Known rows, with every way that one mark hangs from another
{k_408 {k_67 k_772} k_129 k_293}: [-3.72 -1.16 -1.65 -0.85  1.05  0.19  0.09 -1.30 -0.45 -0.01 -2.31  2.29
  1.35 -1.61  0.97 -1.36 -3.68  0.41  0.06 -2.64  1.65  0.06  0.73  2.72]
{k_817 {k_132 {k_293 k_67 k_408}}}: [-1.43 -3.03  0.27 -3.04  7.04  4.50  0.14 -4.14 -1.60 -1.23 -0.79  2.75
 -0.17  1.41 -0.02  0.22 -2.08 -2.20 -1.89 -0.63 -0.38 -2.83  1.76  1.59]
{k_241 {k_211 {k_67 k_293 k_772}}}: [-0.94  1.01 -3.76 -2.03 -0.45  0.87  1.35  1.17 -0.04 -4.50  0.01  0.02
  0.76 -0.62  2.28  1.16 -0.93 -0.64  2.60 -2.69  0.81  0.67 -1.00 -0.62]
{k_408 k_67}: [-0.62 -0.34 -0.45 -1.02  0.31  0.72  0.25 -1.54  0.17  0.08 -0.49  0.18
  0.84 -0.97  0.87 -0.55 -1.22 -0.62 -0.34 -1.43  0.06 -1.50  0.64  0.74]
{k_241 {k_211 {k_67 k_772}}}: [-0.60  1.21 -2.52 -0.77 -3.00 -0.46  1.05  0.23  0.87 -3.05 -0.20 -1.29
  0.49 -0.94  1.17  0.64 -0.40 -1.85  1.94 -1.69  0.62  0.38 -0.80 -0.93]
{k_241 {k_211 {k_67 {k_293 k_408}}}}: [ 0.62 -0.23 -2.73 -2.55  0.17  1.04  2.98 -0.73 -0.19 -3.58 -0.93  1.99
 -0.19  1.52  2.46  0.70 -1.52 -1.63  1.10 -3.05  0.90 -2.45  0.31 -0.17]
{k_211 {k_67 k_293}}: [-0.14 -0.36 -2.02 -2.07  1.04  2.02  2.39 -0.25 -0.50 -2.95  0.14  1.02
  0.86  0.09  1.35  0.91 -0.88  0.15  0.61 -2.22  0.47 -0.49 -0.23  0.12]
{k_132 {k_293 k_67 {k_408 k_129}} {k_817 k_772}}: [-5.62 -3.61  1.08 -1.28  6.59  2.76 -1.13 -4.25  0.37 -0.18 -0.89  3.14
 -0.43 -0.71  2.84 -0.07 -2.79 -2.73 -1.99  0.95  2.06 -3.78  1.55  2.60]
{k_67 {k_293 {k_408 k_109}} k_772}: [-2.21 -2.94 -3.67 -0.30  1.86 -0.15 -4.03  1.22 -4.00 -2.79 -0.79  3.72
 -1.54  0.56  0.48  1.09 -2.88  1.18 -1.13 -0.88  1.52 -3.27  1.75  0.49]
{k_132 k_293}: [-0.60 -0.14  0.42 -1.38  3.39  2.51 -0.02 -1.31 -0.48 -0.45 -1.10  0.75
  0.54  0.83 -0.54  0.40 -0.53 -0.99  1.16  0.01  0.44 -0.55 -0.21  0.65]
{k_211 {k_67 {k_293 {k_408 k_109 k_129}} k_772} k_241}: [-1.61 -2.41 -4.90 -1.80 -2.02  1.09 -1.85 -1.88 -2.22 -4.06 -1.42  4.33
 -1.68  0.11  2.11  0.73 -4.42 -0.60 -1.15 -2.35  2.06 -3.99  0.29  1.19]
{k_132 {k_293 {k_67 k_772} {k_408 k_109 k_129}} k_817}: [-5.43 -4.41 -0.99 -0.61  4.00  1.81 -2.52 -4.61 -2.49 -2.19 -0.30  4.69
 -1.14 -1.45  2.55 -0.05 -3.23 -1.54 -2.42  0.01  1.95 -5.77  2.69  2.34]
{k_211 k_67 k_241}: [ 1.48  0.44 -1.61 -2.17 -3.50  1.30  1.59 -2.04  1.47 -2.38 -0.85 -0.90
 -0.48 -0.24  0.49  0.39 -0.29 -1.69  0.18 -0.83  0.44 -0.49 -1.51 -1.23]
{k_211 {k_67 {k_293 k_408} k_772} k_241}: [-0.64 -1.68 -5.18 -3.33 -0.70  1.37 -1.52  0.08 -1.03 -4.44 -2.77  1.33
 -1.60 -0.05  1.50  0.87 -2.09 -0.09 -0.96 -2.40  1.68 -1.91 -1.00 -1.20]
{k_132 {k_293 {k_67 k_772} {k_408 k_109}} k_817}: [-4.50 -4.48 -1.37 -1.31  4.35  1.87 -3.12 -3.71 -2.80 -3.26 -0.61  3.26
 -1.50 -1.35  1.64  0.72 -1.98 -1.38 -2.40  0.71  1.76 -5.67  2.63  0.41]
{k_408 k_67 k_293}: [-1.11 -0.80 -0.52 -1.95  1.57  0.90  2.00 -1.85  0.05 -0.36 -2.00  1.30
  1.27 -0.25  0.04 -0.86 -2.05 -0.02  0.36 -1.73  1.03 -0.50  0.96  1.22]
{k_912 k_772}: [-1.46 -0.80 -0.44 -0.34 -0.48 -0.21 -0.78  1.86 -0.88 -0.08  0.19  0.55
  0.66 -1.37 -0.72  0.11  0.67  0.09 -1.08  0.46  1.03 -1.47  0.12  0.05]
{k_408 k_129}: [-0.94  0.04  0.43  0.73 -0.47 -0.08  0.68 -0.99  0.28  1.15  0.30  1.49
  0.25 -0.20  0.99 -0.66 -1.21 -0.15 -0.04 -0.77  0.17 -0.18  0.05  1.94]
{k_293 {k_67 k_772} {k_408 k_129}}: [-2.60 -2.87 -2.20 -0.01  1.15 -0.51 -1.19 -1.11 -1.92 -0.56 -1.37  3.43
 -1.17 -1.29  2.60 -0.85 -2.57  0.12 -3.67 -1.89  1.02 -4.21  1.80  1.85]
{k_293 {k_67 k_772}}: [-1.51 -1.18 -2.03 -0.55  0.95  0.14 -0.93  0.11 -1.24 -1.88 -0.24  0.53
 -0.21 -2.22  1.63  0.05 -0.39  0.55 -2.03 -0.64  0.26 -1.53  0.70 -0.19]
{k_293 {k_408 k_67 k_109 k_772}}: [-3.09 -3.41 -0.78 -0.42  0.93 -1.24 -1.67 -1.99 -1.97  1.02 -3.02  3.46
 -0.54 -0.16  0.03  0.21 -4.10 -1.08 -1.37 -1.85  1.81 -6.11  3.36  1.19]
{k_817 {k_132 {k_293 {k_408 k_109 k_129}}} k_772}: [-4.46 -3.07  1.19 -0.18  6.02  3.31 -4.18 -3.66 -1.56  0.74  0.01  3.96
 -0.18  2.78 -1.69  1.10 -5.32 -3.38  0.10  1.49  1.08 -1.65  1.74  4.11]
{k_132 {k_293 k_67 {k_408 k_109 k_129}} {k_817 k_772}}: [-5.72 -4.39  0.94 -0.46  5.67  2.50 -2.11 -5.15 -1.00 -0.85 -0.04  4.69
 -0.92 -0.20  2.39  0.53 -3.79 -2.89 -2.04  1.73  2.26 -5.61  2.77  3.09]

Rows
[-3.89 -4.01  0.12 -0.89  4.60  1.34  0.21 -4.12 -2.92  0.60 -3.06  6.60
 -0.63  0.42  1.40  0.34 -4.74 -1.74 -1.98 -1.58  2.03 -7.75  3.62  3.04]
{k_132 {k_293 k_67 {k_408 k_109 k_129 k_772}}}
[-1.41 -1.70 -1.49 -0.84  2.68  0.71 -0.03 -0.29 -1.66 -0.12 -0.97  4.20
 -0.54  1.06  2.10 -0.44 -2.70  0.78 -1.09 -2.28  0.89 -2.29  0.83  2.33]
{k_67 {k_293 {k_408 k_129}}}
[-1.55 -1.03 -2.38 -2.57  1.21 -0.14  2.90  0.13 -0.01 -1.90 -2.98  2.38
  0.10  0.96  2.00  1.15 -2.43 -1.45  1.54 -3.74  1.86 -2.87  0.67 -0.34]
{k_241 {k_211 {k_67 {k_293 {k_408 k_772}}}}}
[-0.52 -1.98 -0.52 -0.98  1.40  0.78  2.50 -2.56 -2.13 -2.15 -0.31  3.77
 -0.10  0.04  0.46  0.08 -1.92  0.33 -1.27 -0.13  0.80 -3.38  2.61  1.14]
{k_408 k_109 {k_293 k_67}}
[-4.27 -3.18  0.59 -3.21  7.34  3.22 -1.57 -3.52 -0.69  1.50 -3.61  2.20
  0.93  0.85 -1.47  0.31 -4.20 -2.53  0.12 -2.27  1.00 -2.45  1.84  1.98]
{k_817 {k_132 {k_293 {k_408 k_67 k_772}}}}
[-1.69 -2.88 -2.58 -0.77  1.51 -0.36 -1.85 -0.19 -2.26 -1.68 -1.78  1.96
 -1.36 -1.18  1.74 -0.21 -1.36  0.23 -3.55 -1.09  0.75 -3.87  1.77 -0.01]
{k_293 {k_67 k_772} k_408}
[-3.52 -3.19  0.74 -0.92  6.39  3.37 -4.74 -2.73 -1.78 -0.33 -0.33  2.51
 -0.50  2.96 -2.62  1.75 -4.16 -3.26  0.17  2.22  0.93 -1.43  1.69  2.20]
{k_817 {k_132 {k_293 {k_408 k_109}}} k_772}
[-3.65 -1.98  0.43 -1.10  3.13 -0.26  3.92 -1.81 -0.23  1.36 -3.04  4.20
  0.87 -1.16  1.47 -0.80 -2.98  0.62 -0.74 -2.26  1.79 -2.02  1.89  2.33]
{k_408 k_129 {k_293 k_67} k_772}
[-4.77 -3.55 -1.17 -1.39  4.69  3.44 -4.31 -4.65 -2.77 -0.48 -0.77  4.23
  0.33  0.52 -0.59  0.02 -5.85 -2.59 -0.57 -1.65  0.82 -3.37  2.36  4.20]
{k_817 {k_132 {k_293 {k_408 {k_67 k_772} k_109 k_129}}}}
[-2.52 -0.97 -1.86 -1.94  0.89 -0.24  3.51 -0.74  0.22 -0.86 -2.72  3.86
  0.31  0.75  2.99  0.50 -3.70 -1.52  1.51 -4.52  2.07 -3.03  0.82  1.57]
{k_241 {k_211 {k_67 {k_293 {k_408 k_129 k_772}}}}}
[-5.99 -4.79  1.11 -0.79  5.11  1.27 -0.04 -5.34 -1.51  0.27 -1.90  5.69
 -0.75 -1.00  2.31  0.24 -3.69 -1.90 -1.82 -0.60  2.45 -7.08  3.49  2.53]
{k_132 {k_293 k_67 {k_408 k_109 k_129 k_772}} k_817}
[-3.16 -1.61  1.22 -2.43  7.90  5.03 -1.08 -2.83 -0.02 -0.77  0.53  0.72
  1.21  0.41 -0.48  1.13 -2.11 -2.62 -0.01  1.47 -0.13  0.51  0.51  1.89]
{k_817 {k_132 {k_293 k_67}} k_772}
[-3.77 -1.95  0.69  0.67  0.95 -1.40  1.29 -1.44 -1.10  1.72 -2.41  4.58
  0.38  0.29 -0.73 -0.05 -3.99  0.42  0.97 -1.06  2.31 -1.57  2.10  2.59]
{k_408 k_109 k_129 k_293 k_772}
[-3.61 -2.93  1.09 -2.20  6.99  2.41 -1.77 -1.99 -0.90  1.50 -3.15  2.00
  0.12  1.85 -2.29  0.88 -2.97 -1.88  0.41 -0.82  0.94 -0.89  1.18  1.20]
{k_817 {k_132 {k_293 {k_408 k_772}}}}
[-1.45 -2.13  0.63 -2.18  5.96  3.58 -1.72 -2.77 -1.07 -0.15 -0.95  1.63
 -0.06  2.40 -1.81  0.52 -2.01 -2.11 -0.01 -0.11 -0.10 -0.49  0.70  1.39]
{k_817 {k_132 {k_293 k_408}}}
[-3.18 -2.35 -1.67  0.18  0.89  0.02  0.55 -2.16 -2.68 -1.79 -0.62  4.76
 -0.04 -1.30  1.29 -0.36 -3.48  0.74 -1.45 -0.94  1.58 -2.72  2.33  2.66]
{k_408 k_109 k_129 {k_293 {k_67 k_772}}}
[-3.22 -3.20 -0.20 -0.35  2.27 -1.02  1.27 -1.79 -0.96  1.83 -2.96  4.37
 -0.75 -0.79  2.35 -0.68 -3.12 -0.32 -3.05 -2.41  1.46 -5.26  2.59  2.04]
{k_293 k_67 {k_408 k_129 k_772}}
[-2.86 -3.53 -2.38  0.76  0.05 -0.67 -2.10 -2.08 -3.37 -1.23 -0.36  4.91
 -1.52 -0.92  2.21 -0.30 -3.62 -0.15 -3.72 -1.05  1.10 -5.94  3.08  2.32]
{k_293 {k_67 k_772} {k_408 k_109 k_129}}
[-3.70 -2.81 -1.45 -2.88  6.19  3.72 -3.97 -2.85 -1.62 -0.87 -2.01  1.24
  0.56  0.31 -1.01  0.18 -3.61 -2.13 -0.47 -1.64  0.48 -1.09  1.07  1.86]
{k_817 {k_132 {k_293 {k_408 {k_67 k_772}}}}}
[-4.36 -3.96  0.95 -1.08  7.18  4.20 -2.43 -5.01 -2.09 -0.31  0.34  5.11
 -0.27  1.70  0.10  0.84 -5.35 -3.39 -1.75  0.95  0.79 -3.95  2.79  4.33]
{k_817 {k_132 {k_293 k_67 {k_408 k_109 k_129}}} k_772}
[-5.91 -3.26  1.64 -0.82  5.08  0.73 -0.78 -3.08  0.41  2.09 -3.13  3.12
 -0.23 -0.26  1.01 -0.15 -2.66 -1.60  0.02 -0.83  2.57 -2.77  1.18  1.87]
{k_132 {k_293 {k_408 k_129 k_772}} k_817}
[-3.88 -1.79 -1.83 -0.02  0.04 -0.09 -1.01 -2.26 -1.92 -0.71 -1.28  3.83
  0.86 -1.21  0.45 -0.78 -4.73  0.10  0.01 -1.88  1.86 -1.83  2.01  3.24]
{k_408 {k_67 k_772} k_109 k_129 k_293}
[ 0.71  1.41 -2.08 -2.35 -0.31  1.54  3.80 -0.40  0.75 -3.69  0.54  0.56
  0.96  0.47  2.34  0.92 -0.53 -1.21  2.74 -2.57  0.30 -0.03 -0.65 -0.25]
{k_241 {k_211 {k_67 k_293}}}
[-3.27 -0.80  1.57 -1.52  6.92  4.19 -2.84 -1.54  0.57  0.23  0.15 -0.38
  1.19  1.48 -2.26  1.39 -2.10 -2.62  1.81  1.97  0.24  2.85 -0.52  1.62]
{k_817 {k_132 k_293} k_772}
[-4.64 -3.73  0.63 -1.93  6.96  2.80 -1.75 -3.26  0.20 -1.33 -1.27  1.65
 -0.63 -0.53  1.89  0.65 -1.57 -2.57 -1.86  1.61  1.91 -3.60  1.51  0.66]
{k_132 {k_293 k_67 k_408} {k_817 k_772}}
[-4.53 -1.25  1.67 -0.86  5.42  2.50 -2.49 -1.61  1.60 -0.39 -0.23 -0.81
  0.52 -0.51  0.02  1.03 -0.56 -2.14  1.52  2.72  1.62  1.18 -0.57  0.42]
{k_132 k_293 {k_817 k_772}}
[-6.14 -3.90 -1.07 -0.77  3.16  1.75 -4.05 -4.87 -1.78 -1.13 -1.16  3.81
 -0.24 -1.45  1.77 -0.33 -4.42 -2.16 -0.87 -0.90  2.32 -5.01  2.36  2.93]
{k_132 {k_293 {k_408 {k_67 k_772} k_109 k_129}} k_817}
